Known rows, with every step that occurs:
lavu > puvi > tugo > bivas > mori > vunob: [  7 -20 -21  21  -3   9 -12  -4   4   3  -1  -4  -6   8   0  23  19  -3
 -20  15   6   1   7  -3   0  -6  -3  -4  -4  18   5  -1  16  -4   1  -4
   0 -11  -8  -5   5   5  11   9  -3]
gibu > bivas > lavu > puvi > tugo: [ -2   8  -9  11  10  -6  14  -1  15   3  23  -5  17  -6  10   8   8 -12
   7  19 -11  11 -10  -9 -19  13  11  17 -14  -3  -8  17   8 -11  -8 -21
   7 -13  17   0  45  19  21  -8  -7]
puvi > lopo > bivas > mori > vunob: [  1 -12  -9   0  -2   8 -12   8   6 -11  -4  -5 -24  12  -7   1   0  -2
 -18   3   0  17  15   5   9 -15 -12  -6  -6   5   0  -3 -10  -3   5   3
   8  12  -2  -8 -16 -10   2  24  -1]
tugo > bivas: [ 13  -9  12 -13 -11   3 -10   0  -2  21 -16   3  11  -8  -5   9   5   3
  -7   2  10 -10  -5  19   1   4   7 -18 -15   8  -4  -1 -18   8   7   3
   9 -12  -6   8   3 -12  -7   9   5]
bivas > gibu: [  8  -7   6  -9  11  -2  16   1  -6  -1   4   2  -5  -2 -17   4   8  14
  22  -5  -2   0 -22  17 -18   9  11   2  -5 -11  -9  -2   4  13  17 -12
   3   3  -7  -5   0   9  -3  -5   3]
puvi > tugo: [  3  -9 -13  12   4   3 -11  -5   4   7  -6  -2   0   4  -2   2  13  -7
  -5   5  -3  10  -5   5  -2  -2  -6  -2   1 -11  -9   5   4   0  -3   0
   3  -4  -7 -19  -4   1  -3   3  -1]
lavu > bivas: [-10  17   1   0  21  -6   8  -3  11  -2  -2   2   3  -3   3   1  -2 -12
   8  -6 -18  -2  15   6   8   3  -6  13  -8  -4 -17 -20   0   4   4 -14
  -1   9   1  -5   0  -1 -19   4   0]
lopo > bivas > mori: [  7 -12   6 -21  -7   5  -3  17   1   8  -4  -4  -8  25  -6  -2   0   8
  -4  -2 -11   6   5  15   5  -3   0   0 -24  17  -3  -4 -13   8  -2   4
  19   7 -12   3  -9 -17  -3  14  -4]
tugo > bivas > mori: [  6 -22  13 -12 -15   7  -3   4  -4  17  -5   3  -2  11   2  12  10  14
 -11   6   0  -9  -5  12   2  -2  12  -9 -20  31   6   6 -17  17   2   6
  12   3 -10   7   4 -11 -10   4  -1]
mori > puvi > lopo > bivas > lavu: [ -3  -3  -3  -6  -8   7 -10   7 -15   9 -13 -11  -3  19  -7 -15 -16   0
  10 -10  20   7  11  -6  -4  -2  -5 -16  18 -18  -6   1  -6  -5  -2   7
   8   5  35  11  11   0   6  18   5]
tugo > bivas > gibu: [ 13 -19  10 -19  -5   4   4   0 -11  16 -12   3   3   0 -17  10   6  18
   8   4  17  -8 -26  20 -10  12  14  -9 -13   6  -8  -8  -4  19  17  -5
  11 -11  -9   6   4   1   3   7  10]
gibu > bivas: [  5   9  10  -7   2  -8  14  -2   8   5  19   4  11 -24   9   0   8  -8
   6   7 -17  -4 -20   8 -17   9  20  -2 -21  -8  -2  20 -12   4   0 -10
  16   0  -8  -6  18  -6   2 -23  -4]
tugo > bivas > mori > vunob: [  7 -17  13   0 -14   6  -3   1  -1   6  -4  -4 -12  -8  -4  19   8  11
 -17   1   6   2   2  14  10  -9  10 -12 -22  26  19   6 -16  12  12   3
   6  -4 -12   9   0  -4  -6  11   4]
puvi > lopo > bivas: [  3  -5 -11 -11  -1   4 -18   3   2   6 -16   4  -4   9  -7  -3   0  -8
 -10   6   3   4   8   5  -2   1 -11 -12  -2 -13 -18  -8 -11  -3   3   6
  10   1   6 -12 -15 -18  -2  23   1]
puvi > lavu > bivas > mori: [-20  15  12   4  11  -1  15  12   4 -13  10  10  -2  23  20   3  -4  -4
 -12   3 -36  -7  20  -2  14  -9  -5  17   5  23 -24 -17  11  12   2 -19
  -2  10  -9 -14  -9   2 -11  -1 -10]
gibu > bivas > mori > puvi: [ -4  -2  10  -3  -3  -1  27   1  -9   8  29  -6   1   7  19  -7   8   8
  12  -1 -17  -5 -12  -4 -16  -2  29  -9  -5   3  20  26  -8   8 -11  -2
  22  25  -5  -5  23   3   2 -37  -8]
gibu > bivas > lavu > puvi > mori > vunob: [-18  22  -9   7   5 -11  25  12  16  -3  29  -7   8 -26   7  18  -6 -14
   8   0  -6   8 -21   4 -18   6   9  26  -2   6   1   4   1  -9   0 -23
  -5 -28  17  10  30  29  23 -10   2]
vunob > mori > bivas > lavu > puvi: [ 17   3  -7   4   3 -16  -6 -13  -3   0   8  15  15 -21 -12  -2  -7  -5
  12  -6  14   0   1 -26   9   6  -6  31  -4 -18  31  12  11 -22 -10   5
 -23 -19  25  26  11  12   3 -19  -4]
puvi > tugo > bivas: [ 11 -19 -11   2  -8   9 -21  -8   0  18 -19  -4   7   2  -4   8  11  -1
 -12  11  12   0 -11   9   1   2  -2 -13  -7  -1  -9   0  -3   8   3   4
   6  -8 -11  -7  -1  -4   1  17   8]
lopo > puvi: [ -5   8  14   2   2   1   5  -5   0  -7 -16  -9   3   2   6   9   6   0
   3   4 -11  -2  10   9   1   9  -8 -14   0  -3 -20   5   9  -2  10  -1
  -1  -2   1   2  -8 -25  -9   7   2]
lavu > puvi: [  1   9  -2   9   7  -6   3  -3   0   0   6  12  14   0   1  19  10 -11
   9   0  -9 -10   1  -1 -11   7   6  -6  -6  -2  -7   1   9 -15  -1  -9
  -4 -14   4  -2   4  -5  -5 -17 -10]
mori > puvi > lopo > bivas > gibu: [  3 -13 -11 -13  -2  10  -5   3 -22   9 -15  -8 -13  23 -13 -18  -5  12
  18  -9  21   1 -10  -4 -12   3  -2 -28  25 -24  -6  -6   4   4   7   6
  14  19  14  -5  -4   0   9   4   5]
vunob > mori: [ 14  -1   2  26   0  -9  -2  -5  -4   0   4   4   1 -20 -13  -8   2 -10
   9  -6   0   2   2   2   3  -7  -5   9 -10 -20  11  15  -6  -6   1   3
  -4   8  -9   6  -2  -8  -9  -6  -3]
mori > bivas: [ 14  -1   4 -30   0  -6  -9 -15   0   6  -4  14  11 -18  -4   5  -1   8
  -2 -11   3 -10 -12  -3   6   6   9  10  -5 -12  22   3  -5  -7  -9  12
 -12 -24   3   3 -20  -3 -12 -22   2]
lopo > puvi > tugo > bivas: [  1 -13  -3   1  -6  13 -14  -9  -2   8 -33 -20   4  13   3   9  12  -1
 -17  22   6  -1   4   7   5   6 -14 -23   4   3 -24   2  12   3   9   4
   4  -4  -4  -4  -8 -24   4  30  10]
bivas > tugo: [ -1   8  17  -9   3  -2   2  -2  14 -25   8   2  -2 -15   1 -17  -2   7
  -1  -3   2   4   0   4  -6   4   9 -14 -10   5   5  -5  -9   0  -4  13
  -3  15 -24  -2  -9   3  -9  -6   3]
bivas > mori: [ -3 -11  12   1  -1   1   8   4  -3  -1  13   5  -7  11   6  10  10  10
   0  -4 -19   1   4   7   0  -5  13   0 -17  19   4  10  -9   9  -3   1
   9  14  -9  -5   0  -2 -17 -12  -9]
gibu > bivas > lavu > puvi: [ -2  16   7   1   7 -12  23   4  11  -1  29   5  20 -15  10   8   0 -12
  12  11 -14   6  -9  -6 -20  18  18  18 -21   3  -3  19   3 -10  -6 -22
   8 -14  22  11  45  16  19 -15  -9]

Rows:
[  1  -2  13  -5   2  -4  22   4   8   2  31   3  -1  -4  13   3  14   4
   1  10 -28   0 -15   2 -14   2  27   7 -25  15   7  20 -13   8  -7 -10
  20  15 -14  -8  18   0  -3 -25 -11] -> gibu > bivas > mori
[  6  -8  16 -16 -11   1  -2   9   3  17 -12  -1  12  -7  -9  12  -8   6
  -2  -1  14   2  -6  17   4  10   7   1 -23  17  -3   4 -17   7   8  -2
   4 -20  20  25  27   3   1  16  12] -> tugo > bivas > lavu
[-18  17 -21  13   6  -5   4   5   3  -3   4   1  -1 -12  -1  28   3 -12
   5 -10   0  -6  -8   8  -9  -7  -6   5  15   3  -2 -19   6 -12   2  -7
 -21 -29  -4  -6 -16  14   6  -7   1] -> lavu > puvi > mori > vunob
[  2  13  16  -9   1 -11  22   6  11  -2  24  -1  15 -21   5   1  -6  -6
  11   5 -13  12 -17   6 -14  13  19  16 -22  -2  -3  20 -12   0  -2 -17
  11  -6  15  10  41  11  10 -11  -2] -> gibu > bivas > lavu
[ -7   9  -6   6  12  -7  11   1   9  -6  28   8  13 -11  16  11   1 -18
   6  15 -11   8  -5 -11 -26  17  15  12  -7  -2  -9  15   4 -15  -3 -20
   5  -8  28   2  42  16  19  -9  -8] -> gibu > bivas > lavu > puvi > lopo
[-19  21  10  14  10  -1  15  11   8 -25  11   7 -11   3  13   4  -6  -6
 -15  -3 -29  -2  19   1  22 -17  -8  17   8  19 -15 -20  12   7   6 -20
  -9   9 -12 -10 -13   3  -7   3  -7] -> puvi > lavu > bivas > mori > vunob
[ -2  -7   8  14  -1   0   8   3   2 -12  14  -3 -19 -10  -4  15   6   8
  -3  -7  -9  11   8   7   6 -16   6   3 -15  14  20   8  -6   4   8  -3
   0   8 -12  -1  -6   1 -12  -7  -3] -> bivas > mori > vunob
[  0  15  18  -5   3  -7  16  -1  18 -21  29   1   5 -29  12 -21   2   2
   0   8  -9   5 -17   4 -17  13  23  -4 -19   2   3  11 -15   2  -6   3
  12  16 -22  -9  11   4   4 -20  -1] -> gibu > bivas > tugo
[ 11 -15  -7  26 -15   2 -14  -8 -14  19 -13 -18   2  -3 -12 -18  -5  -1
   9  -1  31   9  -2 -12   6  -6 -12   1  15 -19  19  17   4   0  -1  11
   1   6  14  19  26   8  10   9   8] -> vunob > mori > puvi > tugo > bivas > lavu
[ -9 -10   4   8  -2   2  15  -2 -12   2  28   0  -8   6  23  -6  13   6
   6   6 -13   1 -12 -15 -21  -2  25 -15  11   0  13  24  -8   4 -10   1
  22  25   3 -16  22   5   0 -26  -8] -> gibu > bivas > mori > puvi > lopo
[ 10   0   8 -34   1  -5 -10 -16  10 -19  -1  10   5 -21  -5 -15  -5  15
  -7 -10  14  -6  -9 -12   4   9  14   0  -4  -3  31  -7 -11  -7 -14  28
 -13  -6 -12   5 -28   4  -9 -21   6] -> mori > bivas > tugo
[-16  22   6  -3  20  -6   7  -6  23 -25   6   1 -10  -7   6 -16  -7  -3
   2  -4 -10   5  15   0   7   6  -3  11  -7   4  -9 -32  -4   4  -1   1
  -3  24  -8  -6  -2   5 -15   2   3] -> lavu > bivas > tugo
[  1  -4  -6 -17  -4   2 -13  11  10   1 -10  -1  -2  10  -9  -5 -12  -7
  -2   4   8  16  10   4   1   3 -11   1  -5  -4 -19  -5 -11  -5   3  -2
   4  -2  26   4   4  -5   5  31   5] -> puvi > lopo > bivas > lavu
[  1  -2 -21  18  10   1  -8  -7   5   1   2   7  12   9   3  14  16 -12
   1  10  -6  -3   1  -7 -12   4  -4  -6   5 -10 -11   2  22 -14  -6  -8
  -5 -14  -1 -16   3   5   4  -7  -8] -> lavu > puvi > tugo
[-15   7   2   2  19  -2  12   1   9  -3   9   7 -10  16  12   3   8  -2
   5  -3 -31   4  19   2  10  -4   0  19 -14  17  -4 -17  -2  11  -2 -13
   5  23  -2  -6   2   1 -21  -1  -7] -> lavu > bivas > mori
[ 20   0   4  -7  -1 -10 -11 -20   5 -19   6   9   0 -33 -12 -28  -8   5
  -1  -7  18  -1  -6 -15  11   0  -1  14  -3 -18  39   6  -4 -12 -13  29
 -16   5 -16  15 -20   1 -11 -17   4] -> vunob > mori > bivas > tugo
[ -9   2 -15 -32  -1  -6  -4  -2   2  16  -7  10   8  -7   1   9  -4   6
   0 -20   4 -12 -30   5  -1  -3  -1  15  15  -1  15 -14 -10   3 -10  16
 -21 -37  -3  -5 -36  10  -7 -18  10] -> puvi > mori > bivas
[-12  -2  18   3 -13   8  14   9 -20  -2   8   2  -2  28  16  -4   0  16
   4  -9 -16 -12   7  -7   3 -11  11 -19  24  16   5  13   6  12  -6   0
   5  12  -7  -8  -6   1  -6 -21  -9] -> bivas > mori > puvi > lavu
[ -4 -23  -9  13  -5  10   0  -4 -17   8   5 -10 -12  30  10  -2  12  14
   5  -5  -3   3   3  -7  -4 -12   6 -18  15   4  16  14   5   8 -11   7
  11  20  -5 -14   1   8  -7 -15  -6] -> bivas > mori > puvi > tugo
[ 12  -4 -12  20  -8   1 -15  -5 -20  10 -11  -4 -10   6 -12 -28  -6  -9
   9  -5  22  -1   9 -13   4 -10 -19 -15  21 -35  11  13  -7  -8   0  16
   6  23   6   2  -4 -12   2  11   0] -> vunob > mori > puvi > lopo > bivas
[-20  31  14   4  10   2  13   3  -2 -20 -17  -3   4  14  21   1  -4 -11
  -8   7 -28 -13  25  -1  15   4 -21   1  18   5 -47 -19  22   3  13 -16
  -8   3  -4  -6 -16 -23  -5  15   0] -> lopo > puvi > lavu > bivas
[ -4   4 -15  16  10   0  -9  -8  -4  -9   3  21   6   5   5  20  12 -16
  -2   7  -4  -5  15 -14 -15   6  -1 -14  10  -6 -14   0   7 -17   1  -3
  -7  -9  14 -16  -2  -1  -2  -5 -12] -> lavu > puvi > lopo
[ 16  -6   2 -26   3   3   5  13  -3  11 -13  -6  -6  14 -26  -8  -5  14
  17  -6   6   3 -15  23  -7  13  -1  -4 -19  -9 -16 -11   1  11  11  -7
  15   2 -10   3  -7  -7   9  18   4] -> lopo > bivas > gibu
[ -3 -10  -1  -4  -7  11  -9  -4   2   4 -28 -23   5  16   4  10   4   1
 -12  20  10  13   6   5   8  10 -15  -7   1  11 -26   7   9   3   8   0
   2 -11  18   9  12 -11  10  34  12] -> lopo > puvi > tugo > bivas > lavu
[-11  18  23   1  -4   4   8   5  -8 -18 -17  -3  10  11  13   4  -1  -4
  -9   9 -20 -12  15   6   5   3 -11 -18  15   5 -38  -1  16   0  13  -6
  -8  -5  -9  -4 -19 -29  -2   5  -2] -> lopo > puvi > lavu
[  8 -19  -7  -3  -6   6 -16  -1   6  17 -15 -12   8   5  -5   9  -1   3
 -12  10  15  12  -6   8   1   5  -2   3  -7   8  -6   4  -6   7   0  -2
   5 -17  13   8  20  10  10  26  10] -> puvi > tugo > bivas > lavu
[-12   9  -1  10  18  -2  13   1  12 -15  13   0 -23  -3   2  10   3  -1
   0  -9 -21   9  21   6  17 -13  -4  25 -12  13   6 -15  -1   4   9 -14
  -3  18  -5  -3  -1   6 -16   3  -2] -> lavu > bivas > mori > vunob
[-25  22  15  15   7   5  17   6   2 -32  -8  -8 -13  12  20   5  -3  -6
 -16   6 -30  -2  32  -1  24 -10 -21   6  14  20 -29 -17  26   2  15 -18
 -11  12  -6  -5 -19 -19  -6  17  -1] -> lopo > puvi > lavu > bivas > mori > vunob
[ 20  -5 -23  11   4  -8 -13 -16   1   0   4   7  11 -12 -13  -2  -4  -7
   4  -1  17   7   0 -28  10  -1 -12  35   5 -22  27  13  17 -21 -13   6
 -24 -18  25  18   8  18   8  -9  -5] -> vunob > mori > bivas > lavu > puvi > tugo
[-21  32  17  -3  12  -3   9   5  16 -33   3   8   1  -4  16 -21 -15  -6
 -13   0 -18  -6  15  -2  10   1  -5   7  11  12 -25 -31   8   5   1  -7
 -10  14 -20 -12 -14   3  -6   4   0] -> puvi > lavu > bivas > tugo
[ 15 -16 -10  30 -12   5 -16 -15 -24  24 -13 -12   1  -2 -10 -19   3  -2
   2   1  28  -4  -2 -11   2 -10 -11 -12  17 -28  18  18   3   3  -3  15
   3  11  -5   5   6  -5   4   4   5] -> vunob > mori > puvi > tugo > bivas
[-16  10 -19 -21   5  -5  -4  -5  12  -5   7  12   7  -4   8   6  -5   4
  -2 -10   7 -18 -20 -10  -9   6   5   3  18  11  17 -27   4 -12 -21  18
 -28 -27  -8  -6 -31  19   4 -24   3] -> lavu > puvi > mori > bivas > tugo
[ -2  14   5  24   8  -2  18   0 -26  -5   4   0  -5   6  -8 -27  -9   1
  23 -10   3 -12   0 -13   4  -7 -11   7  32 -28  -7  -8  25   9  12 -10
  -6  22  -1   5   3   9   4  -7  -1] -> vunob > mori > puvi > lavu > bivas > gibu
[ -6  -6 -17 -41   5  -3   6  -2  -5  14  -2   8  -3  -2  -9   8  -4  19
  13 -19   7 -11 -46  12 -10   6   5  17  20  -3   9 -21  -2  11  -3   8
 -18 -34  -2  -5 -32  22   0 -17  12] -> puvi > mori > bivas > gibu
[  0  -8  -3  -2  -5   1 -11   2   1   9  -7   9  10   4   0  21  -2  -3
  -7  12  15  -1   3  -3  -9  12   3  -5  -2  16  -9   0  -1  -8   6  -5
  -2 -20  33  15  26   6  11  18   4] -> tugo > bivas > lavu > puvi > lopo
[  1 -11   6 -20 -13   8   1  14 -14  19  -7 -11 -10  33  -5 -13  -4  14
   7 -12   0  -2   6   4   4  -6   2 -18  -6   6   9   3 -10   9  -8   8
  22  19   0   5  -3 -12   0   2  -2] -> lopo > bivas > mori > puvi
[ -3 -12  20  -8 -23  13   1  10 -28  16  -6   2   2  22  12   2   1  21
 -12  -2   1 -21   0   0   3 -11  13 -28  14  26   5   6  -4  19   1   5
  10   7  -6   5  -1  -6  -1 -10  -1] -> tugo > bivas > mori > puvi > lavu
[  4 -20  -6   1 -15  12 -16 -10 -20  26 -21 -13   1  10  -1  -2   7   7
   0  -2  24  -7  -9  -3  -3  -1   3 -30  19 -12   7  10   0   7  -2  13
  10   2   2  -4   4  -1   5   1  10] -> mori > puvi > tugo > bivas
[ 13 -28 -12  -8   1   9  -9  -6  -4  20 -15  -6  -4   8 -16   3  13  13
  -5  12  18   4 -26  15 -11   9   1 -10  -2  -3  -9  -3   9  17  13  -4
   8  -8 -12  -8   2   8   7  18  10] -> puvi > tugo > bivas > gibu
[ -3  -2  -3 -12  -7  10 -15  -2  -7  -6 -12 -10 -10  12   1 -31 -10   7
  -1  -6  23   0   8 -10  -7   0  -1 -37  21 -14   2  -6 -10  -5  -6  25
   9  29   3  -4 -13  -4   6   8   6] -> mori > puvi > lopo > bivas > tugo
[-14  27  12   1   9  -3   9   7   2 -11  -3  11   7   2  11   1 -10 -12
  -6  -4 -24 -12  15   3  11  -2  -9  12  10   2 -33 -24  12   5   4 -18
  -9  -3 -10 -13 -11  -6  -7   4  -4] -> puvi > lavu > bivas
[ 24  -2  -2   0  -2 -11 -11 -18  -5   3  -3  14   8 -30 -16  -9  -1  -1
   4 -10  10  -8  -5 -13  13  -2  -5  17  -5 -27  33  15  -3 -12  -9  18
 -16  -5  -4  12 -15  -6 -11 -19  -3] -> vunob > mori > bivas
[ 16  -3 -18  12   4 -12 -13 -19  -1 -10   7  17  10 -17  -9  -2 -10 -11
   2   0  17   4   7 -33   6   2  -9  29  11 -21  26  13  11 -26  -9   9
 -25 -16  33  17   6  11   3 -10  -5] -> vunob > mori > bivas > lavu > puvi > lopo
[-17  12 -12   6   0  -5   5  11   9   2   0  -6 -10 -19  -5  19  -2  -6
   4 -18   3   4 -15  24  -1 -15  -8  10  14   1   3 -17 -13   3   8  -1
 -16 -25  -9  -8 -29  13  -2   1   9] -> puvi > mori > vunob
[ -2   3 -15  -5   5   5 -17   1  11 -17  -5   8  -2  12  -3 -12  -2  -8
 -10  14   8   0  13 -12 -11  10  -5 -20   3   2 -15 -16   3 -17  -6  11
  -2  10  -4 -10 -11  -5   8  12  -5] -> lavu > puvi > lopo > bivas > tugo
[-10  26  10  28   3  -3   7   0  -8 -19   6  -1  -3  -5   6 -41 -17  -7
   7  -9   7  -8  15 -20  13 -11 -10  -1  30 -15   5  -8  10  -1  -2   8
 -12  38 -13   1  -4   3  -3 -12   0] -> vunob > mori > puvi > lavu > bivas > tugo
[ 21  -3   2  -1  -1 -15  -5 -13  -1   0   0   7   9 -28 -17 -10 -12   1
   8 -12  15   6  -3 -15  14  -1  -5  33  -6 -20  33  17  -5 -10  -8  12
 -18 -18  18  26   6   9  -6 -13   2] -> vunob > mori > bivas > lavu
[  8  -7   4  -9  -8   6  -3  13   7   1  -1 -12 -17   4 -15   3  -3   7
 -10  -5  -4  10   8  15  14 -11  -6   1 -26  13  10  -3 -10   3   5   2
  13   3 -11   8 -13 -12   0  19  -1] -> lopo > bivas > mori > vunob
[-12  16 -16  -7  -5  -2   0  22  11   4  -8 -14   1   4 -15  11 -21  -9
   3 -10   9  10   2  14   4  -1 -17  23  -6  10  -8 -24   2 -13   0  -9
 -10 -29  20  17   2  11  21  22   7] -> lopo > bivas > lavu > puvi > mori > vunob
[  2  14  11  28 -12  -3   4   0 -26  -4   1   3   8  -8  -2 -22 -10  -7
  10 -10   6 -14   8 -11   4 -13  -8  -8  26 -25   6  21  10  -2   0   5
  -7  13  -6   4  -5  -6   2 -18  -4] -> vunob > mori > puvi > lavu
[  8 -28  -9  11 -10  11 -15  -2   4   8  -8 -12 -16   3  -6  12  13   9
 -24  11   9  11   0  10   8 -15  -1  -3  -9  15  12   6  -4  11   6   0
   5  -3 -16  -7  -4   2   2  18   4] -> puvi > tugo > bivas > mori > vunob
[  1  -6 -18  13   2   5 -13   4   4 -12   1   5 -17  13  -4  12   5 -10
 -13  10  -2   6  21 -11  -2  -8 -11  -7   0   7  -3  -7   8 -16   0  -3
   2   3   8  -7  -6  -8  10  11 -11] -> lavu > puvi > lopo > bivas > mori > vunob
